Each row comes from the steps of one path. Every step used is in the known rows, and no mark comes twice. Write the path behind each row, first mark first.
In the rows, zero is written as 128.
Known rows:
v/f/m: [149 190 172 143 210  91 127 124 131  72 112 122 132 103 121 135 136 108
 153 129 152 114 116 125 123 136 128  79 118 125 128 145  89 141 166 118
 143 129]
l/a/k/z/c/p: [126  44 182 144 101 136 103 139  95 157 107 103 117 130 143 135 126 142
  59 137 125 147 122 118 104 121 125 100 165 115 151 153  83 130 146 138
 137 129]
c/m: [134 135 130 144 181 125 134 134 109 156  86 121 127 147 126 154  91 134
 139 135 150 124 112  85 117 121 151 105 112 107 150 171 111 124 150 133
 111 154]
z/c/f: [168 126 158 150 106 135 137 114 103  95 116 127 128 136 150 168 179 105
 131 126 162 150 152 117 141 115 162 131 133 111 123 123 145 175 138 123
 141 167]
f/m/c: [136 148 152 140 181 120 160 125 121 145  96 132 127 126 244 156 109 109
 144 130 167 106 146 125 115 110 139  99 109 134 115 171  77 127 144 133
 139 123]
y/z: [126 129 121 116 123 117 134 139 133 140 125 144 154 139 146 117 125 147
 127 116 128  99 132 158 122 102 138 111 128 112 126 138  58 133 134 132
 152 185]
y/m/c: [139 136  76 114 184 135 166 133 136 138 104 142 144 154 238 158 112 121
 149 128 165 101 160 122 121  97 147 116 105 127 109 174  88 139 136 142
 138 135]
l/y/z/c: [129 153 156 127 132 128 110 131 129 127 138 133 188 114 176 123 134 143
 149 127 155 128 159 143 128 102 141 112 125 135 127 133  82 159 137 128
 161 177]
j/a: [128 152 128 118 179 112 147 129 156 104 129 100 107 118 134 150 117 134
 133 126 128 129 175 143 121 130 155 125 173 114 135 184 133 116 115 140
 121 123]
s/f: [155 133 119 148 112 150 142 124 124 173 126 125 115 147 116 130 164 113
 147 121 126 142 158 153  83 115 138 125 121 128  96 140 129 154 129 139
 154 126]
f/y: [126 232 120 127 120 123 115 101 125 140 118 137 173 147 129 136 126 115
 170 126 131 134 103 121 123 130 126 119 146 121 131 121 112 125 143 127
 133 115]
k/a/s/l/y: [116 170 151 128 137 170 148 134 120 108 128 143 201 115 119 102 131 114
 183 147 153 128 129 107 102  82 121 124 132 102 111 148 105 131 176 131
 154 122]
s/a: [150 115 154 156 137 123 125 136 123 167 125 110 111 121 117 134 123 117
 132 132 141 145 152 156 125 126 133 107 138 122 104 188 103 114 116 158
 137 123]
m/c/f/s/a/k/z: [151 109 141 125 124 115 170 142 124 169 101 117 114 125 160 125 155  81
  97 116 131 123 112 117 110  96  97 105 173 109  97 143  40 154 129 124
 145  68]
y/f/z/c: [142 138 141 128 113 103 101 118 129 172 145 135 156 137 176 135 151 129
 133 132 147 123 165 145 128 151 140  94 136 143 108 138  54 171 135 127
 171 150]
j/a/f/m: [135 186 167 141 199 106 154 130 135  64  94 127 123 101 139 160 131  86
 168 130 115 130 150 124 102 121 131  78 138 123 134 172  85 129 154 133
 137 119]
l/a/k/z/c: [130 100 171 129 139 124 117 139 120 143 136 116 131  96 158 125 157 107
 106 119 130 148 134 118 130 127 118 117 172 149 120 124  83 164 131 111
 156 107]
j/a/f/s/l: [163 164 123 148 129 124 133 126 146 117 168 115 150 128 121 126 123 110
 154 166 150 139 167 145 117 112 106 105 143 111 111 165 108 118 182 140
 205 123]
j/a/f/y/c/m: [136 190 113 139 198 120 150 116 126 117  89 132 156 166 216 177  93 119
 167 137 170 129 130  86 104 108 164  96 130  92 139 209  84 140 165 148
 119 151]
v/f: [144 145 133 108 153 102 131 123 139  61 142 109 126 127 122 123 180 128
 130 134 163 125 134 108 121 125 143 117 132 122 110 144 136 164 137 106
 142 139]
a/f/s: [156 156 117 116 112 108 140 120 153  99 118 145 157 113 140 129 156 100
 130 181 134 122 143 110 105 111  71  97 137 113 123 135 102 139 119 138
 159 120]
s/l: [144 136 131 159 122 143 118 131 119 146 175 111 137 141 112 117 107 126
 150 129 146 143 139 151 135 122 137 128 120 127 113 139 125 114 192 129
 186 133]
l/a: [118 113 185 129 166 146 130 134 112 116 101 123 115  96 108 119 158 121
 136 123 132 122 114 128 114 121 121 115 157 113 130 178 100 118 132 127
 120 153]
z/c/m: [142 129 147 153 181 121 113 133 109 157 103 119 137 135 154 164  94 136
 137 144 165 141 139  86 129 129 159 103 118 126 149 172 117 141 148 132
 130 166]
k/z: [111 120 121 111 142 118 146 139 121 137 133 145 125 132 139 127 139 113
  98 113 125 128 135 123 117 121  94 131 152 120 120 102  76 148 126 114
 126  65]
k/z/c/f/y/m: [153 231  67 126 182 127 135 119 126 103 105 160 190 163 135 165 131 101
 181 115 142 125 130 122 136 113 133 105 130 106 127 123  76 159 164 136
 142 126]
v/f/s/a/c: [163 108 155 140 118 109 148 121 144 167  87 102 134 105 150 147 135 101
 115 168 177 142 144 106 109 105 120 100 126 136  89 206  78 135 118 154
 150 122]
a/s/f: [157  96 118 135  83 153 154 130 139 174 111 166 137 137 126 133 171 107
 140 155 125 129 182 129  82 101 136 120 131 120  88 138 134 154 108 148
 161 130]
y/f/m/c: [134 160 147 136 186 120 169 123 128 163  95 147 144 139 252 163 130  96
 160 127 164  92 155 131 103 104 138  95 105 127 108 178  67 145 154 139
 145 124]
k/z/c: [127 113 147 130 139 116 111 131 123 137 156 134 140 113 174 141 142 120
 103 131 148 152 169 129 135 135 117 126 152 148 121 108 101 166 123 118
 155  99]
v/f/m/c: [145 157 155 128 194 108 161 122 127 112 103 123 126 125 239 154 134 108
 144 133 184 104 148 116 111 107 146  94 112 132 108 178  80 144 149 123
 146 128]
l/a/c/f/m: [157 160 203 166 177 125 159 120 103 102  53 129 125 103 130 167 141  79
 153 121 150 124 106 112 116 111 138  85 115 111 129 165  69 139 169 132
 125 151]
l/y/m: [128 209  70 115 203 147 145 139 140  90  98 147 198 138 116 126 108 125
 195 115 131 106 122 120 121  96 121 110  93 109 132 140  86 139 162 140
 115 131]
m/c: [131 113 125 118 137 134 162 125 124 152 114 127 123 143 244 149 129 122
 128 133 166 114 157 118 115 102 146 128 119 133 107 166 107 137 122 132
 136 127]
s/f/y/l/a/c: [115 133 159 138 127 153 147 113 119 175  86 121 136 120 130 145 150  80
 164 128 157 136 117 105  98  89 144 113 129 131 102 203  68 143 150 135
 167 145]
v/f/c: [156 147 126 146 151  93 120 104 139  73 137 126 124  80 134 126 144 111
 117 137 194 128 119 114 127 128 136 107 129 133 103 157 137 157 148 119
 152 130]
v/f/s/l/y/z/c: [149 172 154 131 140 115 105 128 137 116 158 125 199 113 169 115 142 142
 154 147 180 125 165 145 129 100 130  99 127 128 117 142  75 163 160 124
 193 179]

Write each row's path:
[124 201 116 116 117 114 126 121 130 148 120 150 185 153 145 122 124 138
 157 113 130 102 116 153 119 103 136 105 140 107 127 134  46 130 145 131
 155 176]
f/y/z
[139 108 176 142 129 146 153 123 127 172  87 118 148 106 144 138 148  94
 140 149 161 127 126 110  97  95 119 110 128 129 101 204  69 135 165 141
 162 143]
y/f/s/l/a/c
[121 202 143 140 136 163 136 133 116 116 135 114 189 129 112 100 120 124
 194 120 151 129 118 126 110  88 122 127 102 112 120 136 111 127 191 124
 146 121]
s/l/y
[166 126 153 143 105 131 140 120 104 100 114 135 140 142 159 162 176 115
 129 121 161 135 154 132 138 102 168 122 133 105 122 127 110 177 141 126
 152 196]
y/z/c/f
[153 220  49 126 164 138 138 120 148 138 101 175 196 162 118 148 124 107
 195 133 127 115 143 129 111 108 132  99 122 112 112 140  90 143 150 154
 151 130]
a/s/f/y/m
[170 139 147 155 138 104 120 129 144 176 126 120 131 110 118 128 115 115
 124 164 153 133 153 159 127 127  94  89 146 112 106 189  84 107 109 166
 154 116]
f/s/a
[144 137 125 162 171 115 140 123 111 120  77 131 125 116 140 163 105 105
 141 142 171 135 112  69 104 110 151  90 111 115 134 191 112 139 159 134
 126 151]
a/f/c/m
[122 170 132 115 133 138 152 146 142 125 125 145 200 130 141 106 119 143
 173 127 143  93 152 149 106  69 142 107 131  91 119 164  51 128 165 138
 164 180]
j/a/s/l/y/z
[120 211 111 146 119 130 125 103 120 158 142 142 157 168 110 158 130  68
 197 118 168 131 117 128 145  91 160 109 126  97 113 169  80 145 164 137
 201 143]
s/a/c/f/y/l
[138  71 156 139  85 115 102 125 108 139 112  99 118 150 155 151 120 155
  76 153 132 144 163 126  98 136 151  83 155 112 145 177  72 129 138 148
 147 153]
j/a/f/z/c/p
[162 175 148 148 146 111 133 128 146 186 116 134 168 119 127 125 138 102
 157 160 153 116 157 159 106 109  88  85 135  99  98 197  71 129 125 171
 152 113]
l/y/f/s/a
[143 131 145 121 115 101 112 121 130 117 138 114 130 121 176 144 155 126
 128 139 141 145 182 128 120 147 150  93 156 145 114 157  64 163 122 123
 167 147]
j/a/f/z/c
[130 179 127 133 163 155 154 118 136  70 149 142 199 136 242 117 129 104
 168 144 181 129 135 129 103  85 111 115 126  96 102 173  68 155 187 148
 162 125]
k/a/f/s/l/y/c
[122  96 140 144 108 150 125 125 112 119 105 123 161 164 202 132  95 156
  97 142 153 123 118 125  95  98 130 110 115  86 146 167  90 122 163 161
 113 141]
l/y/c/p
[135 222 132 128 104 126 132 108 119 117 107 132 163 146 134 150 162  87
 187 134 126 155 128 115  98 112 131 101 150 120 109 158  98 139 137 137
 145 112]
s/a/f/y
[157 129 141 141 102 115  98 118 121 177 145 118 133 133 161 130 150 133
 128 130 148 143 171 149 117 152 145  97 136 148 100 137  64 164 127 127
 178 148]
s/f/z/c
[122 177 142 132 117 164 145 136 126 118 127 142 205 121 118 103 125 120
 190 145 150 121 134 109 108  77 121 124 110 107 114 136 115 129 177 130
 150 124]
a/s/l/y
[130 183 120 108 115 112 147 128 143 176 114 150 180 155 138 114 149 123
 169 129 134  78 151 142  92 121 132  81 138  97  95 168   5 152 161 134
 158 134]
j/a/s/l/y/f/z
[144 136 183 149 163 145 120 132 119 133 134 118 136  97  98 106 138 117
 146 145 152 125 124 146 119 117  98 104 156 105 120 188  87 104 171 134
 171 153]
f/s/l/a
[137 119 148 131 127 115 103 131 130 140 150 134 159 119 180 134 132 145
 124 131 150 133 168 151 139 122 147 112 135 143 126 133  87 155 129 130
 172 182]
y/z/c
[183 160 137 164 113 126 119 123 127 142 167 126 167 137 132 125 125 120
 143 157 175 131 155 160 140 109 117 106 129 102 113 141  91 131 192 137
 217 164]
y/z/c/f/s/l
[155 104 159 147 108 127 135 144 132 175 102  80 106 108 103 107 133  99
 131 110  99 135  82 128 124 116 139 102 156 134 107 167  93 123 134 136
 143 124]
s/a/k
[146 151 122 102 119  84 121 120 131 116 127 111 122 145 122 107 162 143
 119 122 152 102 118 125 115 155 136  86 139 118 101 145  28 154 136 108
 150 143]
v/f/z
[136 185 113 147 188 124 134 115 119 145  94 139 163 169 208 163  77 127
 158 133 175 123 108  90 118 115 154 101 114  95 140 185  82 135 170 145
 119 154]
f/y/c/m
[105 232  95 120 146 113 107 104 140 120 179 141 164 164 104 132 136  92
 196 120 165 118 114 128 146 107 149 109 130 105 121 147  95 148 168 118
 208 135]
v/f/y/l
[146 140 126 169 184 111 127 122 111 151  85 129 124 114 132 157  76 122
 130 137 177 125 104  84 121 122 149  96 110 114 139 185 113 125 159 136
 120 152]
f/c/m
[133 123 133 147 143 122 142 106 119  65 119 141 121  76 151 141 159  76
 118 141 160 152 122 104 100 119 127 106 158 133 104 173 115 155 142 130
 154 119]
k/a/f/c
[153 177 113 123 135 102 133 115 164 165 128 162 182 130 142 126 147 108
 137 172 140  90 144 141 113 121  69  97 132 103 120 140  89 145 133 149
 160 121]
y/f/s
[144 127 145 132 111 104  92 121 124 155 146 121 138 126 166 130 132 140
 118 133 149 136 156 138 139 158 140  99 140 150 115 131  64 152 125 122
 165 149]
f/z/c
[137 166 164 136 123 128 102 123 118 126 148 134 180 124 173 136 153 123
 163 132 153 145 161 146 124 109 148 100 151 135 119 155  68 155 160 126
 195 186]
s/l/a/f/y/z/c
[163 176 190 163 192 106 146 126 117  96  90 120 122 103 141 164 137  82
 146 110 138 131 126 127 129 124 140  83 150 115 134 141  72 153 165 124
 142 126]
j/a/k/z/c/f/m
[110 227  88 139 126 134 110 104 131 174 171 151 160 174 100 135 129  83
 207 114 147 127 125 149 129 104 146 113 124 109 115 146  92 142 163 133
 215 130]
s/f/y/l
[146 135 142 148 169 108 109 130 106 175  99 117 134 145 153 154  92 143
 131 139 167 131 133  91 124 142 159  85 120 123 142 174  65 140 149 129
 135 169]
f/z/c/m
[128 110 139 123 138 123 167 122 150 140  85  95 116 111 163 163 117 112
 120 140 145 139 156 101 105 107 159 127 144 140 116 197 110 132 120 142
 122 124]
j/a/c
[130 103 142 125 129 117 151 150 125 169 116 111 110 119 121 112 143  92
  99 101 105 133 103 123 113 112 101 113 173 125 106 128  51 145 130 120
 136  62]
s/a/k/z
[111 227  98 137 125 130 119 101 122 135 157 153 162 174 104 149 133  79
 199 111 156 122 111 133 151  99 154 116 128  93 128 138  97 146 168 125
 199 145]
c/f/y/l
[143 142 121 146 140 106 146 110 143  65 116 129 115  78 150 151 141  89
 131 138 157 143 151 114 106 112 140 105 149 131 110 183 132 147 134 135
 146 120]
j/a/f/c
[138 133 118 148 192 126 140 128 120 139  97 135 141 159 208 158  78 134
 137 135 174 120 119  94 119 114 155 105 106 100 139 188  91 136 162 146
 115 159]
y/c/m
[162 138 117 177 121 123 128 106 130 151 125 137 117  95 129 131 134 100
 130 127 166 140 137 145 101 120 133 111 121 138  93 154 130 149 141 141
 161 122]
s/f/c
